Each row comes from the steps of one walk. Every step used is in the known rows, and no mark comes twice. Write the walk behind each row, first mark first.
In the rows, zero is written as 128.
Known rows
W-M-Y: [111 123 138 156 119 128  93 159  89  81 156 149  76 143 128 119 124 101
 153 128 132 117 143 134 111 105 106 127 149 126 116 121 133 116 133 125
 152  87 181 145 118 146 161 111]
X-Q-M: [117 157 115 151  83 112 126 143 118 123 132 125  55 128 136 134 102  65
 134 119 101  96 131 116  94 174 127 137 127 140 107 136 132 102  90 132
 144  39 171 140 120 182 159 114]
Y-V: [131 140 145 174 126 101  98 135 127 109 145 139  60 132 122 118 108  91
 146 108  98 102 142 133  97 126 116 114 143 137 103 147 113 138 114 132
 155  90 160 124 126 175 171 123]
E-M: [114 142 114 152 115 115  96 130 124 106 136 147  74 139 149 126 108  74
 146 120 121 111 130 136  91 136 111 125 131 135 115 143 128 119 105 113
 134  82 156 138 124 183 160 110]
X-Q-Y: [124 152 137 158 100  94 111 150 119 125 133 120  56 120 122 128 110  71
 127 122 113  85 135 118 111 158 123 132 131 135 104 140 127 116  97 135
 157  40 172 119 128 176 163 118]
F-X: [128 141 126 163 111 109 106 149 118 110 135 144  77 140 156 126 117  80
 142 135 126 105 151 130 100 136 128 117 124 147 119 124 125 120 104 119
 157  80 155 137 117 215 171 107]
Q-X-F-E-M-Y-V: [114 214 123 157  79  93 128 152 120 119 173 145   8 124 164 114 124  53
 134  94 154  95 112  86 117 180 107 122 144 141 110 116 139 138  94 122
 159  21 193 118 127 222 144  89]
E-M-W: [115 136 113 161 109 105  94 151 104  96 142 145  69 148 155 128 114  80
 151 115 122 107 129 109 101 116 109 137 138 145 123 127 133 108 114  94
 133  77 163 143 123 161 160 104]
M-Q-X: [113 140 113 167 112 109 121 140  97 102 167 134  51 125 143 117 111  67
 134 126 119 105 140 124 105 123 118 127 148 142 115 136 132 126  96 123
 173  63 177 130 107 162 163 106]
Q-M-E: [123 133 130 158  85 128 121 150  95 109 143 137  63 140 137 137 108  69
 145 114 111 109 139 110  92 129 107 133 131 143 118 133 128 121 102 114
 159  36 171 139 123 161 152 114]
Q-X-F-E: [138 193 109 174  91  83 135 167 118 131 144 146  57 131 180 128 123  55
 125 130 126  85 138  99 107 176 131 116 135 157 131 117 139 108  87 112
 176  33 168 136 111 226 164  92]
W-M: [122 130 125 166 130 118  99 161 101  93 138 154  94 149 134 129 118  99
 146 132 113 109 145 138 105 118 116 126 141 133 120 131 134 105 125 119
 144  96 164 141 118 160 167 110]
E-M-T-J: [100 154 118 158 123 117  96 133 132 120 130 155  54 137 174 146 113  98
 153 124 111 125 120 157  83 101 100 134 125 126 122 132 154 130  98  89
 127  77 156 118 140 144 153 131]
F-X-Q-M-Y-V: [104 179 140 144  68 114 134 151 115 117 161 122  12 121 124 123 107  72
 139  94 135  99 123 100 112 179 120 134 127 136  92 116 128 135  97 150
 147  24 197 118 131 211 153 109]
J-T-M-Q-X-F: [112 167 105 161 102 129 144 143 111 121 147 117  54 124 148 135 129  62
 141 134 134  79 115 148 101 128 117 129 169 124 124 117 158 127 102  99
 184  39 168 120 132 152 166 121]
J-T-M-Q-Y-V-U: [115 131 147 149 136 102 114 112 127 110 150 115  51 123  85 137 121  87
 150 110 113  93 110 161 119  87  90 113 173 101  84 140 124 181 135 135
 170  44 170  91 158 131 173 139]
J-T: [125 140 123 156 122 129 105 139 123 109 124 136  90 134 144 141 116  91
 146 141 111  97 142 165  82 104 107 118 142 118 124 141 128 115 111 112
 168  84 151 122 128 154 172 133]
F-E: [143 147 124 161 114 105 115 161 123 115 135 147  77 138 170 133 120  76
 141 128 113 104 153 128  95 147 119 107 126 142 129 130 125 114 107 118
 161  59 153 145 121 204 165 103]
F-E-M: [126 161 111 146 108 112 111 149 128 113 134 153  69 142 175 131 118  64
 142 118 127 111 133 123  96 160 109 115 121 137 125 132 134 113 101 110
 137  55 156 142 126 212 154  94]
Y-V-U: [131 134 144 172 135  69  78 124 130  98 143 144  65 128 108 119 108  89
 149 110  87 105 135 131 105 104 111 102 157 143  91 148 100 161 121 146
 148  91 164 127 123 184 186 125]
J-T-M: [130 121 124 152 132 137 117 132 129 115 122 126  98 137 139 148 120  93
 151 140 112  93 135 184  80 109 111 117 153 108 121 135 140 118 124 101
 159  78 141 128 145 138 181 138]
J-T-M-Y-V: [117 129 154 150 125 141 115 128 126 103 151 121  60 127 113 136 121 100
 161 109 128  97 122 177  92  97  97 114 167  98 105 131 138 147 135 119
 163  71 166 113 157 123 173 144]
M-T-J: [117 139 131 172 129 110  96 145 126 121 129 149  63 132 169 146 114 109
 151 134  97 120 140 160  85  87 109 125 132 131 127 132 148 130 101  96
 148  81 155 122 136 135 166 141]
X-Q: [126 148 127 158 104 105  99 153 118 114 128 127  64 122 137 127 111  73
 142 121 106  93 145 127  95 152 130 121 137 146 114 140 129 111  98 128
 149  69 166 140 117 187 170 116]
X-F-E-M-T: [131 200 105 154  92  95 117 170 126 121 118 154  38 123 202 134 132  63
 149 105 128 111 122 100  98 159 110 125 126 155 130 115 153 132  95  98
 142  40 163 147 124 216 145  95]
F-X-Q-M: [114 172 111 147  72 116 136 153 118 125 130 130  51 134 150 137 104  61
 134 122 120  95 134 110 101 188 135 136 113 145 109 119 133 104  84 130
 142  30 172 133 119 224 160 103]

Which walk is each row?
[107 141 113 164 120 118 119 159  78  90 167 148  64 141 137 121 118  80
 136 129 128 111 135 124 118 118 113 135 152 137 117 124 145 114 114 119
 156  70 188 125 107 152 155  97]	W-M-Q-X
[111 138 143 155 105  89 102 112 118  95 163 141  38 129 101 119 104  84
 148 103 103 117 120 117 110 112 101 121 152 133  81 136 105 164 125 155
 153  55 188 133 130 166 172 123]	Q-M-Y-V-U
[106 172 107 172 100 109 127 168  80  99 164 145  47 133 141 114 127  69
 136 130 132  95 126 102 125 136 122 135 159 149 121 113 153 113 105 116
 170  58 190 135 102 175 151  92]	W-M-Q-X-F
[128 173 112 183  98  85 118 146 115 122 143 140  61 125 155 120 114  63
 128 132 115  85 135 108 103 148 133 125 147 155 119 128 132 112  92 113
 171  59 168 134 107 197 172 109]	Q-X-F
[121 152 130 150  66 126 122 164  95 116 135 123  43 127 133 138 111  59
 142 104 114  97 133  97  95 160 114 136 131 147 115 130 135 110  92 123
 148  18 181 138 122 173 149 110]	X-Q-M-E
[124 205  93 168  77  80 130 179 102 120 150 150  44 142 192 130 130  50
 131 115 141  88 119  69 114 173 120 135 136 160 135 102 150  99  93  86
 151  23 176 139 115 213 152  78]	Q-X-F-E-M-W
[120 115 135 143 120 151 115 130 118 102 141 123  80 130 135 142 126  94
 157 132 135  99 131 180  88  92 103 119 161 102 120 126 143 129 131 109
 167  72 157 132 147 123 174 137]	J-T-M-Y
[129 135 126 162 131 109 100 167  96  92 130 155  78 135 151 136 122 106
 153 121 106 122 144 136 101  96 109 134 142 139 119 124 149 121 127 108
 137  89 169 139 120 143 159 115]	W-M-T
[138 103 143 162 110 126 103 152 104 105 137 128  80 136 133 136 124  81
 158 118 117 102 144 137  92 114 113 114 152 134 123 129 137 125 125  99
 154  64 155 142 137 150 169 121]	T-M-E
[122 210  95 160  84  90 130 154 124 129 143 153  47 132 188 128 122  43
 126 123 140  90 120  94 105 191 120 126 129 152 125 119 145 108  84 103
 155  28 169 135 115 234 150  83]	Q-X-F-E-M
[107 140 149 163 134  80  98 138  98  88 165 145  45 136  81 116 118  91
 144 107 112 110 121 114 142  99  93 122 162 127  82 136 117 165 137 154
 155  61 195 107 127 153 159 112]	W-M-Q-Y-V-U
[110 142 143 158  97 119 122 127 116 104 166 133  36 126 117 120 102  84
 145 102 113 113 126 121 102 131 105 130 141 125  95 134 117 144 114 141
 158  51 184 130 134 157 157 122]	Q-M-Y-V
[106 170 117 156  89 115 125 148 124 137 128 134  36 126 162 158 105  88
 143 120  92 111 123 138  85 141 115 147 120 130 117 125 158 115  81 106
 134  34 172 122 140 146 154 134]	X-Q-M-T-J
[129 117 120 160 123 127 113 156 108 105 131 124  95 147 143 153 126  98
 157 132 113  89 133 158  91  89 112 127 157 118 132 118 146 107 134  81
 156  71 148 129 144 119 181 132]	J-T-M-W
[113 202 106 150  75 102 129 157 112 118 162 149  31 129 183 118 126  45
 132 116 161  98 117  90 113 176 110 126 139 144 123 111 149 121  90 112
 163  21 187 138 117 218 145  85]	Q-X-F-E-M-Y
[ 97 186  96 160  88 108 125 140 105 110 161 136  27 122 159 111 118  45
 135 115 142  97 112  98 111 156 116 137 150 150 117 127 145 127  83 111
 162  45 182 130 109 195 147  93]	E-M-Q-X-F
[112 173 135 144 116  73 110 131 126 109 162 144  20 129 123 121 121  57
 140  91 126 109 110 100 132 140  87 111 142 131  86 137 116 174 111 145
 149  22 185 110 139 201 146  95]	F-E-M-Q-Y-V-U
[111 189 103 151  88 118 124 162 116 116 142 144  32 130 182 118 135  45
 150 108 146 101 120  95 110 172 110 120 137 149 132 117 143 129  91 111
 161  36 171 150 118 223 140  82]	X-F-E-M-Q
[125 144 113 158 103 110 128 136 115 114 132 142  57 123 159 141 104  83
 143 116  94 122 134 128  87 122 112 143 125 141 114 132 138 128 105 115
 145  55 165 141 124 153 158 121]	Q-M-T
[130 174 106 164  92 105 150 160 110 126 158 127  43 127 174 127 135  47
 136 122 135  86 128 111 114 171 130 117 154 147 129 105 155 124 100 103
 177  20 171 145 124 200 159  90]	T-M-Q-X-F-E
[120 133 113 167  94 105 123 154  97 106 147 138  70 148 146 136 108  81
 142 121 100 104 134 105 101 122 119 144 132 146 121 121 127 104 114 104
 150  51 167 149 122 150 163 109]	Q-M-W
[126 191 106 170  86  98 139 171 103 121 159 140  32 122 178 118 132  46
 131 122 132  91 134  91 115 168 124 118 145 156 132 113 143 124  86 116
 186  25 180 138 106 215 154  86]	M-Q-X-F-E
[114 161 109 143 104 123 121 153 114 105 150 145  46 135 174 124 126  55
 150 111 138 115 129 115 103 154 100 118 130 137 127 129 136 128  99 114
 148  47 168 144 123 200 142  86]	F-E-M-Q
[117 120 121 146 125 152 122 135 115 105 139 118  76 132 136 139 126  83
 159 131 123  98 129 178  90  99 104 119 162 109 124 132 145 134 122 103
 169  68 152 128 142 129 170 133]	J-T-M-Q
[117 122 114 161 119 115 131 130 102 108 167 124  62 126 141 126 116  69
 138 124 120 100 131 146 103 121 124 125 161 133 113 129 144 128 111 110
 162  56 169 131 127 147 171 112]	T-M-Q-X
[110 202 131 154  96  67 113 141 130 117 153 144   7 121 129 115 129  47
 141  90 134  95 100  76 140 163  94 114 146 144  91 127 122 175 104 140
 161  13 188 114 132 224 143  89]	X-F-E-M-Q-Y-V-U
[110 130 126 150  93 129 122 128 107 103 156 138  58 132 137 126 106  76
 144 122 122 115 132 127  97 128 109 136 133 131 108 128 125 124 109 130
 161  50 176 147 123 153 159 116]	Q-M-Y
[119 179 110 144  76 108 138 160 112 123 125 131  32 119 168 145 108  70
 137 111 114 109 133 109  98 169 128 145 111 155 110 113 150 119  85 122
 134  26 179 131 122 204 154 108]	F-X-Q-M-T
[105 172 140 142  75  86 112 137 117 105 156 130  14 120 108 124 110  69
 144  96 126 102 117  98 120 157 114 122 139 144  80 118 116 157 104 163
 142  27 200 120 125 220 167 110]	F-X-Q-M-Y-V-U
